In the rows, 128 means zero.
Known rows, with every step that occurs:
D -> J -> Q -> G -> S -> A: [130 165  92 127 141 132 145 147  93 162  95 122 133 147  34 126 136 141
  93 146  74 197 161 146 214  16 131 139 108  98]
A -> Q -> G -> S: [150 153 111 154 102 113 150 137 118 121 121 123 122  98  91 169 118 142
  93 165 128 134 168 144 166  34 157 129 102 148]
D -> G -> S -> J -> Q -> E: [159 133 126 173 128 116 139 120  54 181 142 125  96 129  36 156 136 133
 110 149  95 101 119 152 132  63 128 128 144 176]
G -> S: [145 142 118 129 125 119 129 121 116 131  99 120 141 136 114 144 135 129
 114 129 125 112 155 141 160  82 144 125 112 130]
D -> J: [112 120 120 125 171 146 116 151 122  95 103 118 140 124 121 134 128 129
 132 109 119 125 116 125 155 127 102 134 120  96]
S -> A -> D -> J -> Q: [ 96 143 112 148 179 149 126 146  89 146 106 120 109 140  89 104 143 114
  86 118  59 171 112 117 182  77 140 148  75 115]
Q -> A -> D: [128  98 148 133 148 140 128 127 120 130 124 137 116 130 145 145 124 119
 100 125 125 108  97 138 128 130 143 125  97 157]
D -> G -> S -> J -> Q: [166 133 120 159 135 129 140 119  78 185 114 125 115 149  59 152 130 136
 139 146  90 114  99 171 162  51 143 121 131 179]
J -> Q -> E -> D: [114 131 134 156 125 129 124 146  88 151 164 132  97 136  67 131 123 153
 104 122 130 136 159 119  73 134 136 115 124 131]
W -> D -> G -> S -> J -> Q: [181 153 127 149  86 117 159 126  54 187 117 145 122 124  89 155 131 136
 145 159  90 115  99 170 151  30 135 117 148 154]
W -> D: [142 149 135 118  80 117 147 135 104 128 132 147 134 103 157 130 129 127
 134 142 128 129 129 128 115 108 120 123 144 102]
G -> S -> E -> D -> J: [129 134  96 128 202 143 103 160 148 118  51 123 190 151 115 158 106 147
 134 110 147 135 147 124 164  94 143 116  98  98]
G -> S -> A -> D -> J: [102 160  88 144 202 130 104 137  96 118  71 104 140 131 110 132 147 107
  64 121  78 137 146 126 201  50 143 140  76 109]
G -> S -> E -> D -> J -> Q: [139 130 110 132 176 153 125 163 131 147  59 130 172 166  83 145 109 155
 142 109 125 151 140 127 176  78 156 122  80 108]
G -> S -> J -> D: [137 125 107 140 134 145 136 103  73 146 145 110 127 147  68 157 143 109
 171 128 123 109 154 138 172  99 134 110 143 166]
S -> J -> D: [120 112 116 138 137 154 136 109  85 144 174 119 112 139  81 141 137 109
 185 127 127 126 127 125 140 142 117 114 159 164]
E -> D -> J: [ 97 126 106 137 203 150  92 167 125  92 101 117 147 134 117 147 112 152
 129 102 137 130 136 131 115 138 113 110 121  94]
W -> Q: [139 149 118 100 119 132 137 115 112 165 113 145 155 125 138 135 123 125
 106 116 144 123 126 140 119 111 109 138 139 122]
D -> E -> S -> G: [107 143 159 159 143 126 162 106 120 146 105 134 136 116 187 120 127 138
 150 119 123  96 134  86  99 176  99 147  80 151]
S -> E -> D -> J -> Q -> A: [134  88 142 125 176 173 127 169 144 143  91 152 162 164 107 144  87 162
 166 106 139 146 100 125 143 138 137 118 100 116]
S -> G: [123 125 140 134 150 132 116 128 123 112 115 121 132 136 147 124 140 121
 132 101 119  90 109 131 115 149 119 131 104 135]
E -> S: [102 143 139 138 124 126 145 120 141 156 122 139 130 110 160 122 117 145
 129 127 116 132 138 125 116 143 109 128 112 153]
D -> G -> S -> A -> Q: [131 174  98 163 143 105 116 144 108 133 102 122 134 106 125 147 123 139
  78 171  92 105 131 148 181  26 157 151 110 150]
J -> Q -> G -> S -> A -> D: [131 171 100 140 119 115 155 124  88 200 112 125 105 145  49 122 145 122
  50 162  69 202 154 147 188   4 175 137  82 147]
J -> Q -> E: [129 125 149 144  94 126 149 131  85 152 166 133  90 125  71 120 139 131
 106 130 111 131 140 112 112 125 126 139 124 135]
G -> S -> E -> D: [144 142 105 130 159 126 114 137 155 151  77 133 177 154 123 152 104 146
 131 128 156 138 158 127 135  96 169 111 106 129]
D -> J -> Q -> E -> S -> A: [ 73 160 131 161 146 132 144 140  88 165 138 135 108 109  90 100 129 144
  97 121  66 160 161  96 139 119  89 150 104 120]
G -> S -> W: [151 130 121 138 135 109 131 149 128 134 114 126 124 136 144 140 144 145
 130 123 129 104 161 162 162  81 152  89  96 121]
G -> S -> A -> D: [117 168  97 147 159 111 115 114 102 153  97 115 128 136 117 126 146 105
  61 138  88 140 157 131 174  52 169 134  83 140]
J -> D: [110 115 125 107 119 150 140 135 105 132 157 122 123 138 105 128 147 122
 147 130 131 127 123 125 149 138 118 137 144 131]
Q -> E: [120 128 135 142 122 115 127 130 104 122 158 128 108 109 103 133 134 124
  98 131 133 114 148 108 100 141 113 134 140 125]

Rows:
[ 87 168 140 162 103 113 155 116  94 199 163 144  95 114  98  94 129 142
  94 139  76 164 173  99 113 120 114 144 112 151]  J -> Q -> E -> S -> A
[147 120 133 164 120 143 148 105  89 169 154 131 100 144  70 129 123 122
 174 123 102 144 126 130 131 116 141 110 126 169]  S -> J -> Q
[137 118 113 111 143 127 135 177 104 151 130 122 122 141 122 147 162 155
 130 146 123  90 102 186 182  71 128 113 134 134]  J -> D -> G -> S -> W
[166 144 107 110 114 116 155 128 157 171  88 138 165 137  93 147 115 134
 114 162 140 177 143 134 177  55 152 132 122 131]  Q -> G -> S -> E
[ 75 167 138 173 125 115 152 116  85 203 156 139  78 108 104  97 139 125
  54 139  61 165 155  98 114 107 133 149  78 170]  J -> Q -> E -> S -> A -> D
[ 77 170 114 152 177 114 124 134 128 192 107 136 119 107 164 111 127 136
  56 157  69 150  88 140 129  89 121 152 105 171]  E -> S -> A -> D -> G
[122 175  86 137 147 107 131 121 108 171 105 119 123 130  82 134 141 115
  42 165  91 186 161 144 175  20 161 132 101 138]  Q -> G -> S -> A -> D
[158 132 125 101 152 132 131 127  92 184  69 148 160 131 146 175 125 130
  44 135 129  72  67 190 150  49 128 146 115 160]  W -> Q -> A -> D -> G -> S
[122 164 167 149  96 116 182 113  96 148 111 153 142  91 216 123 126 138
 155 134 123  97 134  85  87 154  91 142  97 125]  W -> D -> E -> S -> G
[130 128 110 125 181 130 105 164 167 162  93 143 167 141 140 141  96 160
 125 148 151 143  79 141 104 119 138 128 144 137]  S -> E -> D -> G
[ 90 130 157 139 133 149 175 114  96 150 134 127 130 126 163 119 146 133
 168 121 126  95 129  84 120 185  88 156  98 155]  J -> D -> E -> S -> G
[130  98 145 126 166 137 120 148 120 144 112 138 118 126 148 153 124 133
  78 146 116  95  44 164 127 109 131 140 118 165]  Q -> A -> D -> G
[101 119 118 137 193 147 114 150 111 100  96 113 124 119 127 137 138 113
  93 108 105 126  97 123 155 114 120 138  87 114]  A -> D -> J
[111 145 137 115 115 139 198 127  98 206 147 156 136 114 183 127 138 154
 161 130 155 120 151 113 127 145  85 127 118 133]  J -> D -> E -> S -> W -> Q
[112 129 109 131 163 154 130 175 112 139 117 128 123 144  49 142 111 171
 118 125 119 192 131 148 128  89 119 112 122 102]  E -> D -> J -> Q -> G
[115 116 140 143 139 142 138 154  80 118 139 124 102 121  62 126 140 133
 110 110 102 127 129 110 139 123 101 144 117 104]  D -> J -> Q -> E
[105 135 149 174 156 114 173 133 126 170 127 140  97 101 202 124 133 147
 124 138 122 128 140 102 114 137 132 113  56 154]  A -> D -> E -> S -> W
[118 169 100 159 116 112 138 137 125 136 153 132 111  97 100 131 112 135
  94 173 106 179 161 121 151  59 146 137 122 137]  S -> A -> Q -> G
[152 138 133 123 109 102 140 183 116 146 134 156 119  99 188 133 137 159
 130 157 123 111  81 176 118  82 114 100 150 103]  S -> W -> D -> G
[143 110 176 183 111 148 196  82  88 200 148 158 107 132 120 139  96 146
 202 141 117 129 137  96 114 157 118 120 105 195]  D -> E -> S -> J -> Q -> A
[138 139 127 125 124 109 138 142  99 164 158 148 117 106 142 134 140 137
  95 113 153 102 151 141  93 123 101 108 138 110]  S -> W -> Q -> E
[153 152 144 134  77 114 176 122  87 135 130 149 136 100 166 132 127 128
 151 162 146 131 143  85 112 118 118 139 137  93]  W -> D -> E
[180 156 131 123  49 101 188 164  91 182 135 156 106 122 104 139 144 163
 125 161 110 167 156 178 163  13 150  88 112 103]  J -> Q -> G -> S -> W -> D
[122 115 132 130 143 156 140 153 104 123 110 125 124 141  87 123 133 137
 139 108  97 141 109 129 168 111 115 139 104 107]  D -> J -> Q
[ 88 194 115 132 121 108 141 100  97 207 143 155 140  95 141 112 119 131
  65 129 113 142 178 109  92 121  83 149 141 134]  W -> Q -> E -> S -> A
[121 113 160 191 161 139 170  80  96 177 134 146 109 111 162 154 101 123
 156 140 125 113 125  93 102 160 123 119  89 204]  Q -> A -> D -> E -> S -> J
[ 93 144 146 152 117 112 143 120 117 150 153 138 110  92 134 126 123 142
  99 129 120 119 159 107  86 157  95 133 125 151]  Q -> E -> S
[138 159 103 136 152 103 113 151  91 164 127 140 137 124 126 163 130 160
  77 106 169  89 196 160  87  89 127  82 122 109]  G -> S -> W -> Q -> E -> D
[150 108 161 113  94 155 161 160  82 123 118 159 133 123 127 139 120 145
 155 121 107 121  98 137 155 105 107 127 121  91]  W -> D -> J -> Q -> A
